What can hang from each mark
k486: k736
k984: k736 k826 k977
k826: k486
k736: k176 k984
k591: k486
k176: k736 k826 k977
k977: k486

Known rows, with every way that one mark hangs from another
k591[k486[k736[k176[k977] k984]]]: [ 10  11  -1  -1 -10  22  -1   1  25  -5   9  -7  25   7   4   2   4  -4
  16  -6   5 -19   5  11  21  26  21  16 -11  -3   9   5 -29 -12  -2  -8
  11 -10  18  -6  -6  -9   3  -5  -1  -7  -1   6   1 -18 -15  35   0   2
 -43 -11 -13  16   4  -9   7   3   1 -11   2  -4  -7]
k736[k176 k984[k826]]: [ 29   5  -3  -1 -15  23   9 -22  24 -13  14   4  18  13  -3   3   5  -2
   3   1   8 -14   2  15   3  23  -1  14 -18   3  10   4 -26   8  12  -6
   8  -4   6   1  -9  -9   2  -1  10   1   5   0   3  -2  14  19   3  -4
  16   1   3   7   0  -3   4   4  -3  -6   2  10  17]
k826[k486]: [  3  -2   2  -1 -18  -8  -4  15   2   0   4   1   5   2   7  -4  -4  -4
   4  -2   4  -5  -1  -3  -8   4  -2   1  11   7  -3  -4  16   3   2   1
   2  -3   4   6   5  -5  10  -1   4  -4   0  -1   8   5  -1  -5  -6   0
  12   3  -9   1  -4  -4  -5  -4  -1   0  -5  -4 -11]
k176[k826[k486]]: [ -1  -8   4  -3 -37  -7   2  13  -5  -4  14   9   5   8  14  -4   2  -9
  10  -4   2  -5   5  -4  -4  16 -12  10   9   8   2   1   9  11  -7  -5
   7  -4   6   8   6   1  11  -3   6  -6   0  -2   2   3   3  -5  -3  -2
  19   7  -3   4  -5 -10   3  -2   0   0  -6  -5 -17]
k736[k984[k977]]: [ 26  -2  -9  -4 -14  17   4  -7  20 -14  14   5  18  10  -2  -1   4  -2
   3   3  -1  -3   4  10   2  15  -7  11  -3  -7   7  -5 -23  -2  12   1
  10   7   7  -2 -11  -8   6  -7  -8  -2   4  -2  11  -7  -6   3   0  -6
  22  10 -12   8  -1   0   2 -10  -1  -2  13   5 -10]
k486[k736]: [ -1   0  -3   2  -5   6  -3   4   0   6 -10   0  -9  -3  -1   2   0   4
   6  -1  -1   0  -1  -4   3  -1  -6  -1  -6   6   1   5   2  -7   4   0
  -2  -5   1  -6  -2  -9   6   2  -9   0  -2   0 -11  -3 -11  10   4   3
 -12  -7  -5   1   1   3   0  -6  -5   1  -1   2  -8]
k591[k486]: [  5   7   3  -3  -5   0  -5   5  -9  -1   4  -6   3  -2  -5  -3  -3   0
   7   0   1  -1   1   2   7   2   3   3  -3  -1  -5   0  -4  -7 -10  -8
   3   1   5  -4   5  -3  -1  -1  -9   1  -1   5   4  -3  -5   9  -4   3
 -23  -6   9  -4   1   2   1   7   2  -4  10   3  -9]
k826[k486[k736]]: [ -2  -3   0   3 -21  -1  -6  21   5   7  -6   2  -1  -1   6  -3  -5   0
  10  -3   1  -6  -1  -4  -4   2  -8   2   7  13  -3   3  17  -4   3   3
   1  -8   7   0   3 -12  16   2  -4  -2  -1  -3  -2   1 -10   5  -2   3
   2  -3 -12   3  -3   0  -6 -11  -6   0  -6  -2 -22]
k486[k736[k176 k984]]: [ 10   3  -7   7   0  24   3  -8  27  -4   6   0  19   7  -2   1   6   0
   3  -4   5 -11   0  11  10  15   8   9 -16   5  10   7 -33  -8   6   0
   6  -9  19  -9 -13  -9   6  -2  -2  -2   0   2   5  -9  -3  23   3   0
 -14   3 -12  11   4  -4   2  -2 -10  -2   9   1 -10]
k591[k486[k736[k176 k984]]]: [ 15  10  -1   4 -10  26  -3  -2  26  -5  11  -5  23   4  -6  -1   1   2
  11  -4   7 -12   1  12  16  15  14  11 -20   3   5   6 -39 -15   2  -8
   9  -9  23 -12  -7 -12   4  -5  -7  -1   0   8   8 -15  -9  32  -1   3
 -40  -7  -1   8   4  -2   2   6  -6  -7  19   4 -20]
k736[k984]: [ 12   3  -6   3  -4  14   3   4   9  -4   7  -3  14   4  -2   3   2  -3
  -4  -1   2  -6   2   7   6  13   4   4  -4  -4   6  -2 -18  -1   7  -1
   6   0  16  -2  -5  -1   2  -5  -2  -1   2   1   9  -3   1   6  -1  -1
   2  -3   3   2   2  -4  -3  -4   2  -3  12   2  -9]
k977[k486[k736[k176 k984]]]: [ 27   2  -3  11   4  28  -4  -9  43   2  -4  -1  12  14  -5  -1   8  -3
  10  -3   8 -16   2  10  11   5   2   3  -8   6  15   5 -34  -9  26  -5
   3  -8  19  -5 -11 -13  -1  -1 -14   3   3   6   8  -4  -7  14   3  -3
  -9  -1 -16   4   5  -8  -2   1 -11  -2  -1   8 -19]
k984[k736 k977[k486]]: [ 47  -9  -3  -5 -11   2  -3 -18  14  -6  -6   7  -7  13  -2  -7  11   1
  20   9  -4   4   3   3  -8  -5 -19   5   0   4   4  -3 -21   5  34  -6
   1  11 -14   9   5 -16   1   1 -31   2   7   0   3  -4 -17 -19   0 -13
  50  15 -24   0  -2   1   1 -16  -5   7 -16  11   4]
k486[k736[k176]]: [  1  -2   1   3   5  11  -1  -7  19   1  -1   2   4   2   0  -2   2   3
   6  -3   4  -4  -2   3   5   0   6   3 -11   8   5   8 -16  -6  -2   0
   1 -11   3  -6 -10  -7   4   2  -3   1   0   1  -5  -8  -6  19   5   2
 -19   3 -13  10   2  -1   3   4  -9   0  -2   0   0]
k826[k486[k736[k176]]]: [  5  -3   3   4 -13   7  -5  11  22   0   4   4  11   4   6  -4  -3  -1
   9  -5   8 -10  -3   2  -2   6   2   6  -2  16   1   5   1  -3  -2   0
   3 -15   9  -2  -3 -12  13   2   2  -3  -1  -1   6  -4  -6  14  -1   0
  -8   6 -22  11  -2  -4  -2  -1 -11   1  -7  -5 -10]
k591[k486[k736[k176[k826] k984]]]: [ 12   6   1   2 -25  24   2  -7  17  -9  19   3  22   9   0  -3   8  -3
  17  -7   5 -13   7  12  21  27   8  19 -20   3  10   9 -46  -8 -11 -12
  16 -11  24 -11  -6  -6   5  -6  -9  -3  -1   7   0 -18  -2  34   2   1
 -31  -1   3  11   3  -9  11   8  -6  -7  15   3 -25]
k486[k736[k984]]: [  5   4  -8   7 -10  21   1   5  12   4  -5  -3   6   2  -1   2   3   1
   4  -3   0  -7   2   5   7  11  -3   3 -10   4   7   3 -16  -9  16   0
   4  -6  13  -8  -6  -8   9  -3  -9  -1  -1   1  -4  -9 -12  15   3   2
  -7 -10  -2   3   2   0  -3 -11  -4  -3  14   3 -20]
k176[k736]: [  4  -6  -4  -2  -8  -7   0  -2  18   1   7   9   7   4  -6   0   1  -1
   5   0  -1  -3   2  -1   3  10  -7   7  -4   6   3   2   0   2   5  -2
  -2   5   0 -11 -11  -3   7  -5   8  -4  -2   2 -14  -3 -11  -9   5  -3
   2   5   2   5   0  -4   3 -10   2  -3  -4  -7  -6]

Rows
[ 30 -13   5  -1 -17  16   0 -23  32  -7   5  19   6  17   1  -6  13  -6
  26  -1   2  -6   6   3   6   9 -15  11  -7   5  16   9 -34   1  16  -6
   6   0  -1   2 -14 -14   0  -2 -26   0   3   4  -2  -9  -3   6   7  -8
  20  18 -30  11  -1  -7  13   1 -11   3 -17   7 -16] | k984[k977[k486[k736[k176[k826]]]]]
[ 26   4  -2  -6 -34  10   6  -3  29 -12  16   4  27  17  14   4   5 -12
  13  -2  10 -25   4  11   1  37   0  19  -3   3  12  -1  -2  14  15  -4
  12 -10   7  14  -2 -12  10  -2  24  -7   3  -1   2   1   7  15  -3  -6
  23  -1 -14  14  -4 -15   4   0   4 -10 -15  -3  18] | k736[k176[k977] k984[k826[k486]]]
[ -2 -12  -1  -9 -48 -15   5  16  17  -2  17  17  16  15  19  -1   6 -16
  22  -5  -1 -14  10  -8   4  38 -10  22  11   7  10   1  19  17  -3  -6
   5   0   0   3  -6   1  14  -9  24 -17  -3   0 -22  -7 -12 -10   3  -6
  23   9 -10  15  -5 -20  11 -16  10  -7 -25 -22 -14] | k176[k736 k826[k486] k977]
[ 30  -6 -14  -7 -19  10   4 -13  34 -13  19  15  26  15  -7  -2   6  -4
   9   2  -3  -5   5   8   3  25 -14  16 -11  -2   9  -2 -22   4  13  -3
   7  12   6 -12 -22 -10  11 -12  -1  -9   2  -1  -2 -12 -17  -6   4  -9
  24  14 -12  14   0  -4   6 -21   0  -6  10  -3 -20] | k176[k736[k984[k977]]]
[ 53   0  -4  -4 -27  18   2 -22  26 -10   2   9   4  16  -8   0   8  -3
  16   8   1 -14   6  10  -1  13 -29   7  -2  -4  13  -3 -15   7  38  -9
   5  10  -2   4  -6 -21   3  -2 -17   5   7   1   4   1  -1  -3   1 -11
  52   2  -6  -4  -4   0   0  -8  -2  -2  -3  21   0] | k736[k984[k826 k977[k486]]]
[ 44   0  -5  -8 -22  21   8 -29  32 -22  21  14  24  19  -5   1   7  -1
  10   5   6 -10   1  19  -1  23 -11  20 -18  -3  11   2 -33  10  14  -2
  11   6   2   2 -15 -15   7  -2   0   0   7   0   8  -8   9  15   2  -9
  33  13 -11  11  -3   0   8  -3  -6  -4   5  14  16] | k736[k176 k984[k826 k977]]
[ 38  -3  -5   1  -6  17  -3 -11  29  -8   4   6  12  14  -4  -2   7  -4
  10   4   0 -10   6   9   2   7 -12   3   4  -8  12  -5 -23  -2  25  -4
   6  11   7   1  -7 -13  -1  -6 -22   3   5   2  15  -2  -8  -9  -1 -10
  32   8 -17   0   0  -4  -1  -8  -3   0   2  12 -17] | k736[k984[k977[k486]]]
[ 31  -4   1  -3  -2   8   2 -16  31   0  -3   1   4  19   8  -2  16  -6
  20   3   3 -10   4   5   1   7   6  12   0   2  12   0 -23   7  30  -8
   1  -6  -9  17   3  -7  -6   1  -7  -2   5   2  -4  -7  -9  -5   1 -10
  18   8 -28  12   2 -13   5  -3   0   2 -35  -3  27] | k984[k736[k176[k977[k486]]]]
[ 25  -7  -5  -3 -27  25   9 -21  32 -17  21  18  22  19   3  -4  13  -4
  17  -3   2  -8   8  11  10  30  -7  21 -18   1  17   8 -46   2   1  -2
  14   0  14  -3 -19 -10   9  -7 -10  -5   3   2   2 -17  -2  22   8  -7
  11  18 -22  20   0  -6  14  -6 -10  -2   6   4 -19] | k486[k736[k176[k826] k984[k977]]]
[  7   6   4   2  -4  12  -6  -2  10  -1   3  -3   8  -1  -4  -3  -1   3
  12  -3   6  -5  -1   5  11   2  12   8 -14   7  -1   8 -22 -14  -8  -7
   4 -10  11 -10  -2 -10   2   1 -10   0  -1   7  -2 -12  -8  25   0   4
 -40  -4  -5   6   3   2   6   8  -9  -4   3   3 -10] | k591[k486[k736[k176]]]
[ 32   1  -1  -5 -34  29   3 -14  25 -18  26  12  28  14  -2  -6  10  -3
  23  -3   3  -8   8  14  16  29  -1  25 -19   0  11   9 -54  -7  -7 -11
  18   0  19  -8 -13 -13   7  -8 -20  -3   2   6   3 -21  -8  30   3  -3
 -11  11 -14  19   0  -5  14  -2  -9  -6  17   6 -25] | k591[k486[k736[k176[k826] k984[k977]]]]
[ 50  -6  -6 -16 -51  -5   3 -12   0 -13   8  16  -4  15   5  -6   5   2
  23  10  -2   1   2   3 -19  15 -32  17  -4  12  -4  -1   1  17  23  -5
   8   6 -20  18  10 -22  21   4 -11  -3   8  -8  -4   0  -8 -10  -2 -12
  76  14 -15   7 -11   6  -2 -24  -6   4 -16   8  24] | k984[k736 k826[k486] k977]
[ 27  -8   4  -5 -19   3   8 -25  23  -4   5   8   4  25  14  -3  21 -11
  27   0   2 -10  10   3   5  19   0  19  -2   3  18   3 -31  16  20 -12
   7  -4  -9  20   3  -1  -7  -1 -10  -4   4   3 -10 -10  -5  -5   4 -13
  26  13 -22  12   0 -20  14  -2   2   1 -36  -6  19] | k984[k736[k176[k826 k977[k486]]]]
[ 28   5  -3   1 -20  18   2  -9  23   6 -17   0  -6  13   5   9  10  -6
  23   2   0 -23   7   2   8  19 -19   4   0  -1  19   3   4   1  38  -8
   1  -6  -5   0  -2 -20   4   2  -5   1   1   0 -20  -1 -11  12   4  -5
  19 -21  -3   1  -1  -7  -1 -12   5  -5 -23   9   3] | k176[k977[k486[k736[k984[k826]]]]]
[ 33   1  -6  -3 -27   7   5 -11  37  -1   0   7  10  20   0   7  11 -10
  22   2   1 -24  10   3   9  33 -21  13  -1  -1  20  -1   1  11  38 -13
   2   4  -4   0 -10 -16   3  -6  14  -5   1   3 -22  -3 -13  -5   5 -11
  31  -8   4   2  -1 -15   3 -16  11 -11 -23   1   4] | k176[k736[k984[k826]] k977[k486]]
[ 31  -4  -8  -1  -8  27   2 -14  39 -13  11   9  21  13  -3  -1   6   1
  10   0   3  -8   2  13   7  15   2  15 -16   1  11   6 -36  -6  13   1
  11  -2  13  -8 -20 -14   9  -5 -10  -2   3   0   9 -15  -8  21   4  -5
   6  13 -28  19   2   0   6  -7 -12  -2  10   6 -10] | k486[k736[k176 k984[k977]]]
[ 22  -1  -6   1 -13  10   0   0  41   3   1   3  16  16   1   3  11 -12
  16  -2   0 -21   9   1  12  26  -5  10   6  -3  19  -5  -6   2  31  -9
   0   3   5  -5 -12  -7   0 -11   5  -8   0   5 -11  -9 -20 -10   4  -9
   7  -1 -10   4   3 -17   3 -12   9  -9 -16  -9 -12] | k176[k736[k984] k977[k486]]
[ 38  -7  -5  -9 -10   7   5 -25  23 -16  16  10  12  16   0  -8  11   3
  12   6   1   8   0  11  -5   7  -1  18 -16   4   2   2 -42   8   9  -1
   8   3  -9   9  -5  -9   4   0 -15  -2   7  -2   7 -14  -7   0   1 -12
  35  26 -30  17  -1   2   9 -10  -8   4  -6   3  21] | k984[k736[k176] k977]
[ 43   9  -7  -8 -36  20  -1 -10   9 -11   5   6   6   4  -8  -1   1   4
  22   6  -2  -8   5  10   7  20 -21  14 -19   0   3   4 -24  -8  17 -10
  10   7   2  -9  -3 -25  14  -2 -17   2   3   0  -8 -11 -13  27   1  -2
  12 -10   4   3  -4   8   2 -12  -4  -8  15  19  -8] | k591[k486[k736[k984[k826 k977]]]]
[  9   6   1  -3 -29  22   5  -4  20  -8  17   3  25  14  11   1  11 -10
  24  -8   4 -18   9   8  26  38  13  23 -15  -3  15   8 -33  -4  -6 -12
  14 -10  20  -3  -8  -4   3  -8  -1  -9  -2   6  -8 -21  -9  36   2   0
 -34  -6  -7  18   3 -16  15   4   3 -11  -4  -6 -13] | k591[k486[k736[k176[k826 k977] k984]]]
[ 41 -14  -7  -3 -33  11   4 -19  38 -10  18  22  19  24  -5  -6  16 -11
  23   1  -2 -11  13   5   7  30 -28  18  -1   1  20  -1 -28  10  26 -11
  10  15   7  -8 -19 -10   6 -13 -10  -5   4   6  -6 -11 -14 -15   7 -15
  40  17 -10   7  -1 -12  11 -19  -1  -2  -3   3 -34] | k176[k736[k984[k977[k486]]] k826]
[ 30  -5  -2  -9 -47   3  -2   2  10  -6  -1  16  -7   7   3  -1  -2   2
  21   5   0  -7   0  -2 -11  12 -31  10   0  12  -1   4  18   5  16   0
   4  -3  -9   3  -1 -26  23   4  -6  -1   4  -6 -11   1  -9   6   1  -4
  44   3 -15   6  -9   9  -3 -16  -8   0  -8   9  -2] | k984[k826[k486[k736]] k977]
[  3 -11  -1  -4 -44 -11   3  11  13  -2  19  17  11  11   7  -6   4 -10
  16  -5   0  -7   6  -7   0  27 -19  16   4  14   5   2  13  13  -2  -7
   6   1   5  -2  -6  -1  15  -7  15 -11  -2   0 -13  -5  -7 -12   3  -5
  24  13   1   8  -5 -13   6 -11   1  -4 -11 -13 -24] | k176[k736 k826[k486]]
[ 31  -6   1 -12 -43  -4   0  -2   7 -13   9  14   2  10   3  -3  -2  -2
  15   7   2  -6   2   1 -16  13 -28  11   5   8  -2  -1  17  13   8  -1
   5   3 -12  12   2 -17  17   2  -1  -1   5  -5   2   4   1  -3  -3  -7
  53  10 -10   3 -10   4   1 -11  -2   0 -10   8   8] | k984[k826[k486] k977]
